Each row comes from the steps of one path. Every step used is in the known rows, and no mark comes twice. Write the path behind each row, first mark first.
In the rows, 128 means zero.
Known rows
M -> Y -> G -> T -> H -> N -> B -> C: [117 158 179 119  88 127  95 135 143 136 127 113 114 181 139  97  70 147
  97 156 134  48  73 139 102  57 118 186 107]
H -> N: [108 164 124 129 139 159 124 119  95 159 130 137  84 122 133 105 127 128
 141 172 105 156 101 132 118 115 119 119  97]
M -> Y -> G -> T -> H -> C -> B -> N: [136 156 164 174 123 131 128 128 126 134 187 114 143 156 161 130  50 150
  83 141 156  62  93 105 103 103 107 133 116]
H -> N -> B -> C: [107 165 148 147 108 124 124 108  90 132 118 111  78 155 137 107 116 129
 138 181 122 125  82 142 119  94 120 138 113]
Y -> M -> L -> G -> T -> H -> C: [128 135 144 118 150 133  54 184 136 157 183 108  94 152 129 126 113 168
  71 110 119  72 108  96 133 100  98 113  44]
C -> B -> N -> H -> T: [156 150 111 201 130  95 144  70  74 141 172 145 111 137 127 149  89 130
  89 176 157 156 102 158 122 142 106  93 166]
L -> G -> C -> H -> N: [104 188  95 115 169 111 132  86 121 196 137 107  71 166 130 122  83 171
 159 169  87 114 107 156 105  97 127  84  92]
M -> Y: [132 168 135 105 132 162 116 172 150 139 140 178 111 126 168  97 135 104
 146 137 107 143  89 104 115 132 129 158 127]
M -> L: [136 152 108 114 125 149 100 175 137 156 142 177 103 115 181 128 133 120
 113 133 106 172 112  90 128 123 119 127 100]
H -> N -> B -> C -> G -> Y -> M: [141 183 136 141 123 121  92  88  88 137 121  67  77 145 149 113  54 152
 118 162 126 101  73 112  80  63  95 145  93]
L -> G -> Y: [123 148  93 129 140 122  80 160 162 161 156 110  82 122 168  77 109 124
 148 136 104 139  79  98 128 126 120 124  46]
B -> N -> H -> C: [126 174 131 204 140 112 147 111  94 108 182 121 127 133 116 144 126 141
 116 151 136 148  82 162 131 173  84 104 128]
B -> C: [116 148 130 111 125 101 138 144 117 133 132 129 103 131 142 106 119 109
 140 129 116 147  96 110 144 126 106 124 120]
T -> G -> Y: [113 159 105 136 149 123  89 168 132 143 161 136  99 122 175  94  91 131
 120 142 108 163  50  97 132 105  91 111  79]
T -> H -> C -> G: [ 94 197 135 151 159 116 142 143 120 111 146  96 114 118 133 133  97 146
 111 145 111 124  65 123 102 124  90  95 115]
Y -> M: [141 146 147  96 114 148 102 134 106 135 156 141 108 144 133 114 125 132
 109 121 119 133 126  90 133 122 102 123  88]
L -> G -> Y -> M: [137 140 116 111 134 129  58 150 147 156 165 101  84 142 151  83 103 140
 134 123 116 113 100  79 127 117 106 124  30]
M -> Y -> G -> T -> H -> N -> B: [120 166 171 125  83 167  81 133 152 142 143 134 116 178 146 105  83 155
  84 163 124  60  81 140  90  59 126 187  91]
T -> H: [102 147 133 116 130 131 120 156 138 130 160 153 109 144 137 114 118 128
 117 147 108 133  86 111 126 125  96 115  95]
C -> G: [124 181 103 125 136 125 138 135 139 136 128 130 117 116 153 122  90 116
 115 125  94 165  98 120  96 106 120 117 130]
B -> N -> H -> T -> G: [121 157 105 189 152  74 116 118  94 126 162 144 124 137 101 107  94 118
  76 179 128 165  54 186 133 142  83  68 157]
L -> G: [107 152 110 123 132 117 103 160 158 146 140 124  95 139 144  83 126 115
 140 133  98 140  98 118 134 128 135 112  73]
N -> H -> C -> G: [119 213 126 176 151 111 154 115 111 105 144 103 124 119 132 155 111 159
 105 122 126 154  75 148 111 139 101 117 140]
C -> B -> N -> H -> T -> G -> L: [133 141 121 206 145  64 107  93  65 163 161 140 104 169 159 148  53 144
  78 179 167 179  49 162 113 110 115  78 170]
C -> G -> T -> H: [122 155 108 115 137 129 123 148 156 149 161 124 123 139 129 141  64 134
  74 111  86 123  96 134  87  69 104 131 126]
M -> L -> G -> Y: [138 148  77 127 146 129  57 190 176 178 151 140  79 112 200  94 110 126
 137 135 104 150  85  80 125 119 123 127  43]
C -> H -> T -> G -> L: [117 154 122 121 142  91 104 118  85 184 121 150  97 147 138 140  81 158
 102 165 120 173  66 150 120 117 117  79 158]
C -> H -> N -> B: [122 190 130 148 100 160 139  76  99 144 127 139  89 160 128 148 105 166
 129 184 103 123 104 155 101 109 124 130 123]

Which path is each row?
[123 129 102 115 127 128  92 162 163 170 162 121  96 142 133 102 111 124
 106 106  89 126 117 131 131  95 140 134  81] => L -> G -> T
[141 183 129 132 166 136  75 163 119 134 164 104 103 111 171 143  76 172
  91 134 130 108  71  67  90 109  65 108  65] => T -> H -> C -> G -> Y -> M -> L
[109 155 121 131 147  99 101 151  94 145 135 144  97 118 126  92 120 117
  93 167 114 170  67 140 144 118 104  74 128] => H -> T -> G
[170 140 114 102 128 161  56 164 125 164 165 157  94 116 188 127 111 143
 107 124 124 143 114  54 122 113  89 139  55] => G -> Y -> M -> L
[130 153 158  95  96 138  85 160 151 167 118 154 126 156 201 103 100 133
 132 126 141 144  82  92 107 118 148 170 107] => M -> Y -> G -> L
[146 158 113 198 124 114 156  89 106 125 180 148 126 156 155 151  75 134
 104 147 143 151 102 132 116 134 109 114 142] => C -> B -> N -> H
[115 157 143 139 108  54 104 105  79 157 111 125  88 178 143 147  73 159
  97 174 138 141  46 161 124  95 118  99 172] => N -> B -> C -> H -> T -> G -> L
[141 149 111  88 153 109  57 163 144 180 163 131  83 166 178 120 114 154
 111 116 105 120 122  84 123  87 120 100  51] => Y -> M -> L -> G -> C
[119 180 114 121 139 157 153  89  97 165 123 147  94 131 118 134  99 155
 147 174  98 141 114 144 110 129 114 112 125] => C -> H -> N
[117 182 147 168 136 126 140 125  98 109 162 123 113 129 128 148 152 161
 118 134 136 151  85 140 148 163  96 125 113] => N -> H -> C
[147 150 115 113 148 135  44 189 128 151 164 156  98 128 192 108  88 147
  89 127 119 146  76  57 129  94  80 110  57] => T -> G -> Y -> M -> L
[128 140 141 189 145 126 141 115  88 143 209 107 112 148 134 161  69 151
  83 147 136 100  99 124 113 104  95 101 120] => G -> T -> H -> C -> B -> N
[114 172 117 142 164  63 108 118  94 147 162 137  99 156 128 135 113 161
  84 157 129 166  58 172 140  99  90  79 140] => N -> H -> T -> G -> C
[125 127 122 103 155 152  44 165 136 189 158 125  81 162 122 105  86 158
  83 140 102  77 117 116 109  68 111 121  42] => Y -> M -> L -> G -> T -> H -> N
[109 136 131 127 143  93  75 148  83 179 129 142  87 139 152 111 108 131
  98 165 129 188  54 140 130 104 124  89 133] => H -> T -> G -> L
[134 163 123 126 139 116 139 105 103 165 171 135  86 159 194 156  95 155
 123 134 123 151 116  89 119  79 127 109 110] => G -> C -> B
[121 165 135 141  98  84 112 123 122 142 110 100  98 167 185 145  72 132
 117 134 124 151  62 131  83  75 138 149 148] => N -> B -> C -> G -> L
[108 150 163 128 105 124 111 143 126 132 170  93 133 141 120 129 101 170
  74 113 133  90 105 118 138 107  89 123  72] => Y -> G -> T -> H -> C
[119 174 112 124 145  96 128 118  97 149 130 151 108 128 111 124  95 141
  97 166 106 153  82 149 136 128  98  65 153] => C -> H -> T -> G
[137 177  87 130 143 132 115 137 144 150 144 118 105 101 177 120  76 126
 124 129 100 162  78 101  90 102 106 129 101] => C -> G -> Y
[126 175 107 197 163  68 144  97 102 135 195 131 118 190 175 154  44 158
  92 147 133 145  65 141 116  84  97  73 142] => T -> G -> C -> B -> N -> H
[120 138 146 107  84 116  92 133 129 166 124 127 122 154 183 120  96 147
 111 122 136 159 102 101 124 113 131 134  85] => Y -> G -> L
[133 179 143  88 118 122 110 144 156 153 142 146 125 157 190 104 105 140
 130 126 122 119 100  96 115  99 125 146 100] => M -> Y -> G -> C
[158 141 114 115 153 120  32 169  93 170 153 150  84 109 164 104  99 142
  72 155 133 154  74  81 134 100  77  91  78] => H -> T -> G -> Y -> M -> L
[120 157 130 133 106  92 123 138 150 121 150  99 114 166 133 144  57 135
  71 119 102  92  76 145  89  47 107 151 140] => N -> B -> C -> G -> T -> H
[173 168  93 110 141 147  71 156 138 161 144 136 103 107 193 133  71 140
  94 115 111 148 103  62  86  91  93 131  80] => C -> G -> Y -> M -> L
[129 153 103 177 171  62 123  98  64 170 179 123  91 155 159 129  60 132
  89 188 130 154  73 139 116  78 104  38 149] => H -> T -> G -> C -> B -> N
[129 146 152  89 103 146  96 172 181 145 156 154 143 155 150 101  84 136
  87 112 120  81  96 107 114  93 114 172  98] => M -> Y -> G -> T -> H
